Known rows, with every way that one mark hangs from another
J458{J10{J819} J382}: [ 2.84 -2.62 -2.07  3.72  0.19 -1.63  1.85 -0.33  1.81  1.03 -1.84 -3.04
 -0.97  0.14 -0.76  2.17 -0.02  1.14  3.21]
J37{J10{J458 J819{J382{J738}}}}: [ 0.58 -2.58 -0.37  5.21  0.71 -1.07  0.31  0.67 -0.41  2.28 -2.13 -1.97
 -1.07 -1.51  0.22  1.15  0.61  2.99  2.28]
J458{J382{J738}}: [ 2.27 -4.05  0.68  5.00  1.95 -1.83  2.18  0.77  2.06  2.29 -1.69 -1.75
 -1.41 -0.15 -0.45 -0.26  0.61  2.15  0.83]
J382{J37{J10} J738}: [ 0.26 -4.11  2.33  4.93  4.15  0.70 -0.22  2.22  1.71  3.70 -2.66 -0.08
 -2.85 -1.05  0.07 -0.54  0.16  3.66 -1.31]
J458{J10{J819} J382{J37 J738}}: [ 1.92 -4.80 -1.29  7.43  2.70 -0.02  2.80  0.71  2.40  3.91 -2.77 -4.12
 -1.43 -0.46 -0.33  1.05  1.91  2.54  2.25]
J458{J382{J37}}: [ 2.53 -4.53  0.81  4.64  2.97 -0.96  0.58  0.00  2.48  1.94 -0.61 -1.11
 -2.08 -0.59 -1.33  0.60  0.88  1.62  0.39]
J10{J458 J819{J382{J37 J738}}}: [ 0.97 -3.97 -0.21  7.17  1.94 -0.20  0.85  0.05  0.69  3.30 -0.30 -2.96
 -0.58 -2.10 -0.70  0.66  2.82  2.41  2.15]
J738{J382{J37{J10{J458}}} J615}: [ 1.29 -5.44 -0.53  2.97  3.01  0.83 -2.35  0.59 -0.26  2.49 -2.17  0.39
 -1.12 -0.76 -1.42 -2.05  1.09  1.49 -0.91]
J10{J819{J382}}: [ 2.25 -1.31 -0.23  3.94 -0.21 -1.10 -0.23  0.19  0.73  0.94  1.92 -0.77
 -0.08 -1.34 -0.92  1.14 -0.08  2.24  1.21]
J458{J10 J382}: [ 2.93 -3.52 -0.80  2.46  0.65 -1.27  0.95 -0.68  2.20  0.96 -3.21 -2.17
 -1.49  0.76 -0.67  1.81 -0.71  1.30  2.42]
J382{J738}: [ 1.27 -2.70  1.82  3.45  1.78 -0.53  0.88  1.28  1.88  1.91 -0.94 -0.72
 -1.37 -0.48 -0.26 -0.55  0.10  2.49  0.02]
J738{J382{J37{J10}} J615}: [ 1.60 -4.83  0.26  3.84  3.40  1.19 -2.49  1.65  0.39  2.76 -0.66  1.57
 -1.19 -0.76 -1.27 -2.97  0.15  2.35 -2.83]
J10{J458{J382{J738}}}: [ 1.91 -4.62  0.04  4.26  1.64 -2.34  2.27 -0.43  1.57  1.90 -3.13 -2.81
 -1.40 -0.20 -0.61  0.79  1.53  1.24  2.68]
J37{J10{J819} J382{J738{J615}}}: [ 0.50 -4.29  0.70  5.65  3.21 -1.56  0.82  2.79  0.78  4.06 -2.65  0.66
 -1.06 -0.27 -1.68 -2.83 -0.77  3.43 -0.86]
J10{J458{J382} J819}: [ 2.49 -2.91 -1.62  3.38  0.37 -2.93  1.91 -0.94  1.00  0.54 -0.98 -3.01
 -0.88 -0.69 -1.44  2.23  1.36  0.17  3.69]
J819{J10 J382{J37 J738{J615}}}: [ 1.62 -4.25  1.70  8.30  2.11  0.39  0.38  0.30  0.26  4.06  1.18 -0.99
 -0.99 -2.67 -1.27 -2.67  1.82  2.40 -1.09]
J37{J382}: [ 1.89 -3.38  1.99  2.50  1.38 -1.78  0.42  0.67  1.96  1.89 -1.26  0.91
 -1.28  0.65 -1.75 -0.55 -1.67  1.50 -0.15]
J10{J458{J382{J37 J738}} J819}: [ 1.58 -5.13 -0.88  7.30  2.83 -1.47  2.87  0.20  1.55  3.28 -1.78 -3.78
 -1.39 -1.33 -1.06  0.99  3.32  1.61  2.79]
J458{J382{J37{J10} J738{J615}}}: [ 1.34 -6.39  0.77  6.49  5.09 -0.39  0.08  1.79  1.83  4.20 -3.27 -0.31
 -2.36 -0.95 -1.22 -1.94  1.18  3.67 -1.15]
J458{J10{J819{J382{J37 J738}}}}: [ 1.36 -3.51 -0.56  7.43  1.66  1.16  0.90  0.65  1.57  3.87 -1.41 -3.01
 -0.77 -1.30  0.02  0.74  1.32  3.54  1.62]
J10{J458{J382{J738{J615}}} J819}: [ 2.01 -4.65 -1.72  5.54  1.79 -2.58  2.27  0.15  0.67  2.32 -1.96 -3.09
 -0.20 -0.96 -1.80 -0.66  2.78  1.34  2.79]
J382{J37{J10}}: [ 0.81 -3.41  2.04  2.82  3.43  0.44 -1.46  1.35  1.58  1.96 -1.69  0.85
 -2.87 -0.89 -0.51  0.51 -0.66  2.65 -0.85]

Rows
[ 1.60 -2.55  1.09  6.09 -0.80 -1.39  1.66 -1.18 -0.68  2.15 -0.29 -2.80
 -1.09 -1.94 -0.05  0.30  1.14  1.03  2.10] | J819{J10{J458} J382{J738}}
[ 1.21 -4.69  0.26  4.19  2.14 -2.04  1.38  0.34  0.90  2.11 -4.85 -1.88
 -2.42 -0.29  0.06  0.88  0.48  2.13  2.20] | J37{J10{J458{J382{J738}}}}
[ 2.01 -5.64 -0.08  6.39  3.01  0.17  1.94  0.42  2.96  3.91 -4.03 -3.13
 -2.03  0.00 -0.37  0.48  1.30  2.56  1.51] | J458{J10 J382{J37 J738}}
[ 0.35 -5.07  1.88  4.95  4.80  0.79 -1.06  2.34  1.57  3.90 -2.58  0.67
 -2.13 -1.20 -0.93 -2.51  0.70  3.91 -1.95] | J382{J37{J10} J738{J615}}
[ 1.93 -1.80 -0.88  3.41 -0.66 -1.68 -0.21 -1.00  0.04  0.42  0.49 -1.81
 -0.03 -1.36 -1.06  1.81  0.91  1.12  3.23] | J10{J458 J819{J382}}
[ 0.11 -3.27  1.05  6.19  3.66  0.53  0.69  2.63  1.36  3.73 -1.34 -1.08
 -2.43 -1.66 -0.06 -0.17  0.72  3.54 -0.47] | J382{J37{J10{J819}} J738}
[ 1.65 -1.89  0.15  6.07  0.60 -0.84  1.01  1.02  0.81  2.45  0.99 -1.57
 -0.08 -1.47 -0.25  0.12  0.68  3.13  0.83] | J10{J819{J382{J738}}}
[ 0.82 -5.20  1.60  6.39  3.99  0.89 -1.85  1.74  1.05  4.22 -1.81  0.84
 -1.45 -1.79 -0.78 -2.29  0.70  4.61 -1.71] | J819{J382{J37{J10} J738{J615}}}
[ 1.33 -2.56 -0.61  5.39  0.19 -1.37  1.26 -0.06  0.18  2.08 -0.42 -2.66
 -0.06 -1.67 -0.50  0.88  1.68  2.16  2.85] | J10{J458 J819{J382{J738}}}
[ 1.99 -2.82 -0.94  5.42  0.78  0.90 -0.42 -0.20  1.47  2.42 -0.25 -2.21
 -0.72 -1.08 -0.72  1.83  0.57  2.50  1.84] | J458{J10{J819{J382{J37}}}}
[ 1.84 -3.86 -0.15  2.06  1.41 -2.39  0.13 -0.53  0.81  0.58 -3.74 -1.14
 -2.40 -0.13 -0.61  1.81 -0.25  1.23  2.55] | J37{J10{J458{J382}}}
[ 0.62 -5.10  1.93  4.48  3.45 -1.22 -0.01  2.47  1.25  3.95 -3.91  1.65
 -1.56  0.21 -1.61 -3.20 -1.37  3.54 -1.57] | J37{J10 J382{J738{J615}}}
[ 1.36 -5.11  1.82  4.67  2.90 -1.55  0.89  1.71  1.97  3.71 -2.17  0.94
 -0.64  0.37 -2.28 -3.47 -0.34  2.66 -1.04] | J37{J382{J738{J615}}}
[ 1.82 -4.65  0.92  4.35  3.69 -0.69 -0.31  0.71  1.96  2.36 -2.40 -0.24
 -3.08 -0.62 -0.84  0.82 -0.20  2.54  0.01] | J458{J382{J37{J10}}}
[ 0.49 -4.28  2.50  4.44  2.87 -1.31  0.88  2.30  1.57  3.66 -3.95  0.75
 -2.26  0.49 -0.47 -1.46 -2.00  3.29 -0.91] | J37{J10 J382{J738}}
[ 1.19 -3.92 -1.14  5.38  1.81 -2.40  2.20  0.67  0.38  2.26 -3.58 -3.07
 -1.84 -0.76 -0.02  1.32  1.08  2.00  2.93] | J37{J10{J458{J382{J738}} J819}}
[ 2.33 -4.77  0.03  3.88  2.71  1.06 -1.61  0.92  0.92  2.69  1.01  0.70
 -0.06 -0.79 -1.79 -3.08  1.21  1.51 -2.25] | J738{J382{J37} J615}
[ 1.38 -4.23  0.01  7.87  3.01  0.40 -0.08  1.36  1.06  3.97  1.04 -1.05
  0.07 -2.24 -1.59 -2.07  2.41  3.67 -0.41] | J10{J819{J382{J37 J738{J615}}}}
[ 2.44 -4.37  0.38  5.59  1.14 -1.71  1.96 -1.75  0.60  1.80 -0.71 -3.03
 -2.46 -1.63 -1.20  1.27  1.94 -0.75  2.51] | J819{J10{J458{J382{J37}}}}
[ 2.56 -4.01 -1.71  5.31  1.91 -0.41  1.48 -0.10  2.31  2.39 -1.86 -3.33
 -1.58 -0.43 -0.86  1.88  1.06  1.48  2.55] | J458{J10{J819} J382{J37}}
[ 0.15 -3.91  0.43  5.10  2.00 -2.09  1.90  1.47  0.48  3.30 -4.19 -1.06
 -1.87 -0.10 -0.77 -0.18 -0.38  2.12  1.66] | J37{J10{J458 J819} J382{J738}}
[ 2.23 -3.44 -1.67  5.77  0.90 -1.24  3.22  0.53  1.81  2.56 -2.89 -4.05
 -0.90 -0.03 -0.08  1.26  0.74  2.18  2.86] | J458{J10{J819} J382{J738}}
[ 1.05 -2.69  0.93  3.48  1.73 -1.89  0.50  1.68  1.02  2.16 -1.74  0.81
 -1.75 -0.05 -1.18 -0.03 -2.18  2.21  0.08] | J37{J10{J819} J382}
[ 0.24 -4.83  1.79  3.87  2.42 -1.77  0.99  1.23  0.91  3.18 -5.30 -0.10
 -2.25  0.47 -0.72 -0.43 -0.95  2.32  1.00] | J37{J10{J458} J382{J738}}
[ 1.31 -3.43  1.66  4.35  2.55  0.57 -2.27  0.68  1.11  2.41 -0.84  0.80
 -2.19 -1.33 -0.43  0.42 -0.71  3.50 -0.77] | J819{J382{J37{J10}}}
[ 1.14 -3.64 -1.29  4.21  1.88  0.43 -0.57  0.76 -0.43  2.22 -1.06 -1.32
 -1.33 -1.22 -0.43  0.39  1.16  1.05  0.59] | J738{J382{J37{J10{J458 J819}}}}
